Each row was made from one small tree. The marks that hang from a mark follow it in brackets, in alphabetical order. Every link used is in the known rows. Write each row's tree.
Known rows
tuma[dufeb[pepi[mifu[midap[fozem[mumip] gedov]]]]]: [ 0.24 -0.04 -0.17  0.17  0.00 -0.24 -0.35  0.13  0.12  0.08  0.10 -0.03
 -0.19 -0.04 -0.03 -0.17  0.01 -0.01 -0.07  0.11  0.12  0.12 -0.10  0.06]
mumip[fozem fulo]: [ 0.06 -0.25 -0.08  0.06 -0.03  0.17 -0.07  0.12 -0.10  0.27  0.12 -0.05
  0.15  0.48  0.13  0.26 -0.01  0.18  0.02  0.27  0.10  0.00  0.01 -0.07]
mifu[midap[fozem[mumip[fulo]] gedov[kitumib]] pepi[dufeb]]: [-0.01 -0.15  0.11  0.12  0.05  0.24 -0.01  0.07 -0.11 -0.04  0.17 -0.01
  0.17  0.08  0.18  0.17 -0.14  0.14 -0.12  0.10  0.09  0.17 -0.06  0.11]
fozem[midap[gedov]]: [ 0.09  0.31 -0.11  0.12 -0.03 -0.08 -0.08  0.03  0.08  0.00  0.07 -0.04
  0.13  0.03  0.25 -0.30  0.04  0.16 -0.06 -0.04 -0.13 -0.16  0.09  0.00]
kitumib[gedov[midap[fozem[mumip[fulo[mifu[pepi] nivu]]]]]]: [-0.11 -0.28 -0.09 -0.08  0.11  0.28  0.07  0.24  0.13 -0.04 -0.03  0.20
  0.21  0.26  0.19  0.05 -0.21  0.18 -0.06  0.21  0.30 -0.10  0.16  0.21]
pepi[mifu[midap[fozem]]]: [-0.01 -0.14 -0.15  0.08 -0.01 -0.20 -0.11 -0.06  0.13  0.28  0.06  0.01
  0.13  0.32 -0.15 -0.21  0.03  0.16  0.17  0.23  0.46  0.03 -0.26  0.07]
fulo[nivu[fozem]]: [ 0.23 -0.01 -0.17 -0.02  0.02 -0.12  0.16  0.11  0.05  0.19  0.02  0.03
  0.01  0.31 -0.08 -0.07 -0.06  0.20 -0.01  0.08  0.27 -0.19  0.00  0.00]
pepi[dufeb mifu[midap[fozem[mumip[fulo]] gedov[kitumib]]]]: [-0.13  0.05 -0.03  0.10  0.06  0.13 -0.17 -0.07  0.03  0.11  0.14  0.02
  0.10  0.35  0.22  0.03 -0.21  0.00 -0.07  0.18  0.14  0.06 -0.25  0.11]
dufeb[pepi[mifu[midap[fozem]]]]: [ 0.08 -0.26 -0.15  0.12 -0.07 -0.19 -0.29  0.09  0.15  0.19  0.11 -0.06
 -0.08  0.28 -0.24 -0.14 -0.03  0.19  0.15  0.22  0.45  0.09 -0.19  0.12]
kitumib[gedov[midap[fozem[mumip[fulo]]]]]: [-0.16 -0.19 -0.09  0.12 -0.07  0.22 -0.32  0.14  0.08  0.18  0.10  0.04
  0.08  0.25  0.25  0.16 -0.07  0.26 -0.05  0.29  0.06 -0.29 -0.15 -0.07]
tuma[dufeb[pepi]]: [ 0.41  0.01 -0.15  0.12  0.01 -0.12 -0.40  0.16  0.06  0.02  0.06 -0.36
 -0.19  0.20 -0.03  0.09  0.04  0.00  0.05  0.10  0.13 -0.03  0.04  0.00]
midap[gedov[kitumib]]: [ 0.08  0.42 -0.05  0.08  0.10 -0.20 -0.18 -0.09  0.14  0.09  0.15 -0.05
  0.18  0.19  0.21 -0.04 -0.02  0.09 -0.01  0.01 -0.11 -0.10  0.07 -0.11]
dufeb[pepi[mifu]]: [ 0.24  0.01 -0.29  0.05 -0.05 -0.08 -0.47  0.06  0.22  0.10  0.09 -0.24
 -0.18  0.45  0.04  0.03 -0.10  0.07  0.08  0.12  0.27  0.03  0.01  0.14]
kitumib[gedov]: [ 0.08  0.14 -0.20  0.10 -0.01 -0.15 -0.25  0.07  0.19  0.07  0.04 -0.12
  0.09  0.24  0.21 -0.10  0.02  0.16  0.05  0.03 -0.01 -0.25  0.14 -0.08]
mumip[fozem[midap] fulo]: [-0.01 -0.25 -0.04  0.09 -0.08  0.28  0.06  0.12 -0.13  0.15  0.10 -0.09
  0.21  0.38  0.13  0.03  0.02  0.24 -0.04  0.19  0.08 -0.14 -0.06 -0.02]
midap[fozem[mumip[fulo[mifu]]]]: [-0.05 -0.17 -0.12  0.07  0.10 -0.01 -0.01  0.19  0.07  0.31  0.12  0.06
  0.20  0.32  0.24  0.21 -0.10  0.06 -0.11  0.24  0.28 -0.03 -0.10  0.09]
mifu[midap[fozem[mumip[fulo[nivu]]]] pepi[dufeb]]: [ 0.12 -0.49 -0.01  0.02 -0.01  0.33  0.10  0.27 -0.12 -0.05  0.02  0.07
 -0.02  0.16  0.06  0.15 -0.17  0.14 -0.04  0.10  0.49  0.10  0.04  0.26]
mifu[midap[fozem gedov] pepi[dufeb]]: [ 0.14 -0.10 -0.02  0.12 -0.04  0.03 -0.04  0.06 -0.04 -0.01  0.07  0.03
  0.11  0.00 -0.04 -0.11 -0.02  0.14  0.07  0.10  0.12  0.30 -0.02  0.14]
mifu[midap[gedov] pepi[dufeb]]: [ 0.20  0.04 -0.05  0.05 -0.03  0.07 -0.09  0.01 -0.06 -0.14  0.02 -0.16
  0.09  0.12  0.11 -0.15 -0.03  0.12  0.05  0.05  0.02  0.25  0.15  0.14]
mumip[fozem]: [ 0.15 -0.14 -0.17  0.08 -0.08 -0.01 -0.12  0.06  0.02  0.27  0.11 -0.02
  0.09  0.34  0.01  0.07  0.08  0.18  0.03  0.15  0.10 -0.03 -0.04 -0.09]
dufeb[pepi]: [ 0.26 -0.04 -0.16  0.11 -0.07 -0.10 -0.39  0.18  0.12  0.09  0.12 -0.22
 -0.15  0.26  0.03  0.10 -0.03  0.16  0.04  0.08  0.16 -0.04  0.07  0.02]
tuma[dufeb[pepi[mifu[midap[fozem gedov[kitumib]]]]]]: [ 0.14  0.14 -0.02  0.14  0.11 -0.30 -0.26 -0.05  0.14  0.04  0.12 -0.09
  0.00  0.12 -0.21 -0.21  0.00 -0.01  0.08  0.16  0.15  0.12 -0.16  0.01]
dufeb[pepi[mifu[midap[fozem[mumip] gedov[kitumib]]]]]: [ 0.01  0.02 -0.08  0.16 -0.01 -0.23 -0.31  0.04  0.20  0.10  0.22  0.08
 -0.05  0.06 -0.01 -0.14 -0.08  0.14 -0.09  0.05  0.14  0.02 -0.14  0.03]
nivu[fozem[midap[gedov[kitumib]] mumip[fulo]]]: [-0.03  0.16  0.03  0.13  0.05  0.11  0.16  0.04 -0.09  0.08  0.19 -0.10
  0.21  0.15  0.32 -0.02 -0.09  0.25 -0.33  0.03 -0.19 -0.30 -0.14 -0.08]
fulo[mumip]: [ 0.15 -0.02 -0.15  0.07 -0.04 -0.12 -0.24  0.10  0.15  0.18  0.06 -0.17
 -0.31  0.28  0.23 -0.19  0.01  0.07 -0.01  0.07  0.20 -0.16 -0.01  0.01]

Write each row's tree
[-0.10 -0.23  0.05 -0.11  0.19  0.30  0.13  0.07  0.07  0.02  0.06  0.12
  0.27  0.35  0.05  0.19 -0.21  0.15 -0.06  0.24  0.47 -0.05 -0.05  0.23] => gedov[kitumib midap[fozem[mumip[fulo[mifu[pepi] nivu]]]]]
[ 0.04 -0.29 -0.05 -0.02  0.08  0.30  0.04  0.11 -0.12 -0.08  0.00 -0.30
  0.19  0.42  0.26  0.08 -0.15  0.06 -0.07  0.20  0.31  0.19  0.07  0.29] => fozem[mumip[fulo[mifu[midap pepi[dufeb]]]]]
[ 0.08 -0.10 -0.09 -0.04  0.20  0.07  0.23  0.31  0.08  0.04  0.06  0.35
  0.19  0.06  0.29  0.12 -0.22  0.04 -0.17  0.05  0.20  0.17  0.34  0.25] => midap[fozem[mumip[fulo[mifu[pepi] nivu]]] gedov]
[ 0.03 -0.01 -0.08  0.16  0.02  0.00 -0.15  0.21  0.03  0.26  0.19  0.18
  0.06  0.06  0.35  0.23 -0.08  0.12 -0.17  0.12 -0.04 -0.03  0.01 -0.04] => midap[fozem[mumip[fulo]] gedov]
[ 0.03 -0.17 -0.16  0.01  0.01 -0.10  0.01  0.11  0.11  0.28  0.05 -0.01
 -0.12  0.43  0.14 -0.25  0.01  0.00 -0.05  0.20  0.19 -0.01 -0.03  0.04] => fulo[mifu mumip[fozem]]
[-0.02 -0.24  0.04 -0.14  0.18  0.10  0.45  0.18 -0.13 -0.04 -0.01  0.27
  0.37  0.29  0.07 -0.16 -0.11  0.15 -0.01  0.19  0.17  0.29  0.45  0.16] => mumip[fozem fulo[mifu[midap[gedov] pepi] nivu]]
[ 0.08 -0.04  0.02  0.14  0.00  0.06 -0.07  0.01  0.01 -0.05  0.16  0.01
  0.11 -0.07  0.06 -0.02 -0.05  0.13 -0.10 -0.02  0.08  0.14 -0.12  0.08] => mifu[midap[fozem[mumip] gedov[kitumib]] pepi[dufeb]]
[-0.09  0.09  0.08  0.10  0.03  0.18  0.09  0.00 -0.09  0.06  0.17  0.03
  0.33  0.27  0.22 -0.04 -0.02  0.19 -0.12  0.10 -0.19 -0.14  0.00 -0.10] => mumip[fozem[midap[gedov[kitumib]]] fulo]
[ 0.12 -0.30 -0.14  0.03 -0.09  0.33  0.12  0.12  0.01 -0.06 -0.03 -0.19
 -0.12  0.35  0.12 -0.36 -0.06 -0.01 -0.10  0.08  0.21  0.11 -0.07  0.30] => fulo[mifu[pepi[dufeb]] mumip[fozem[midap]]]
[ 0.05  0.22 -0.07  0.17  0.05 -0.20 -0.19  0.03  0.17  0.22  0.23  0.18
  0.11 -0.04  0.19  0.06 -0.01  0.11 -0.16 -0.03 -0.05 -0.13 -0.11 -0.11] => midap[fozem[mumip] gedov[kitumib]]
[ 0.23 -0.20 -0.13  0.13  0.01 -0.21 -0.29  0.07  0.10  0.13  0.05 -0.20
 -0.12  0.22 -0.31 -0.14  0.04  0.03  0.16  0.25  0.43  0.11 -0.23  0.09] => tuma[dufeb[pepi[mifu[midap[fozem]]]]]
[-0.05 -0.11  0.08 -0.02  0.12 -0.11  0.25 -0.02  0.02  0.02  0.09  0.03
  0.11  0.18  0.07 -0.45  0.03  0.12 -0.08  0.11  0.06  0.20  0.14  0.05] => fulo[mifu[midap[gedov[kitumib]] pepi] mumip[fozem]]
[ 0.05 -0.09 -0.09  0.11 -0.05  0.21 -0.10  0.16 -0.04  0.06  0.09 -0.20
  0.07  0.22  0.38  0.05 -0.02  0.20 -0.17  0.04  0.10 -0.29 -0.03  0.05] => fozem[midap mumip[fulo]]
[ 0.15 -0.32 -0.04  0.11 -0.08  0.10 -0.05  0.07 -0.04  0.04  0.04 -0.12
  0.09  0.14 -0.16 -0.02  0.00  0.18  0.13  0.15  0.39  0.22 -0.16  0.16] => mifu[midap[fozem] pepi[dufeb]]
[-0.17  0.03  0.00  0.09  0.11 -0.06 -0.08 -0.05  0.06  0.20  0.18  0.11
  0.21  0.25  0.20 -0.02 -0.11  0.13 -0.08  0.17  0.15 -0.02 -0.16  0.02] => pepi[mifu[midap[fozem[mumip[fulo]] gedov[kitumib]]]]
[ 0.18 -0.01 -0.13  0.02 -0.03 -0.02  0.28  0.11  0.02  0.07  0.00 -0.01
  0.07  0.20 -0.08 -0.30 -0.02  0.25 -0.07  0.00  0.25 -0.33 -0.07  0.05] => fulo[nivu[fozem[midap]]]
[ 0.17 -0.38 -0.10  0.14 -0.11  0.14 -0.11  0.13 -0.04  0.05  0.08 -0.10
 -0.01  0.04 -0.02  0.04 -0.01  0.17 -0.03  0.06  0.35  0.14 -0.18  0.16] => mifu[midap[fozem[mumip]] pepi[dufeb]]
[-0.02 -0.08 -0.01 -0.02  0.16  0.03  0.14  0.13 -0.07 -0.04  0.06 -0.06
  0.30  0.16  0.37 -0.06 -0.08  0.15 -0.14  0.13  0.06  0.20  0.31  0.16] => fozem[mumip[fulo[mifu[midap[gedov] pepi]]]]
[-0.17 -0.04  0.18  0.01  0.26 -0.06  0.30  0.01 -0.02  0.05  0.13  0.08
  0.52  0.19  0.03 -0.05 -0.08  0.17  0.03  0.24  0.19  0.25  0.07  0.10] => mumip[fulo[mifu[midap[fozem gedov[kitumib]] pepi]]]
[ 0.20  0.06 -0.16 -0.04  0.10  0.01  0.47  0.19  0.05 -0.10  0.00  0.14
  0.19 -0.04  0.17 -0.36 -0.12  0.18 -0.31 -0.13  0.06 -0.06  0.22  0.23] => fulo[mifu[pepi] nivu[fozem[midap[gedov] mumip]]]
[-0.08  0.18  0.06 -0.09  0.21 -0.36  0.45  0.01  0.09  0.06  0.01  0.14
 -0.01  0.25  0.01 -0.66 -0.10  0.08 -0.12  0.09  0.17 -0.14  0.06  0.03] => fulo[mifu[midap[gedov[kitumib]]] mumip nivu[fozem]]
[ 0.29 -0.07 -0.17  0.06  0.02 -0.16 -0.36  0.01  0.07  0.00  0.00 -0.40
 -0.14  0.35 -0.14 -0.18  0.03  0.01  0.14  0.19  0.32  0.06 -0.06  0.09] => tuma[dufeb[pepi[mifu[midap]]]]
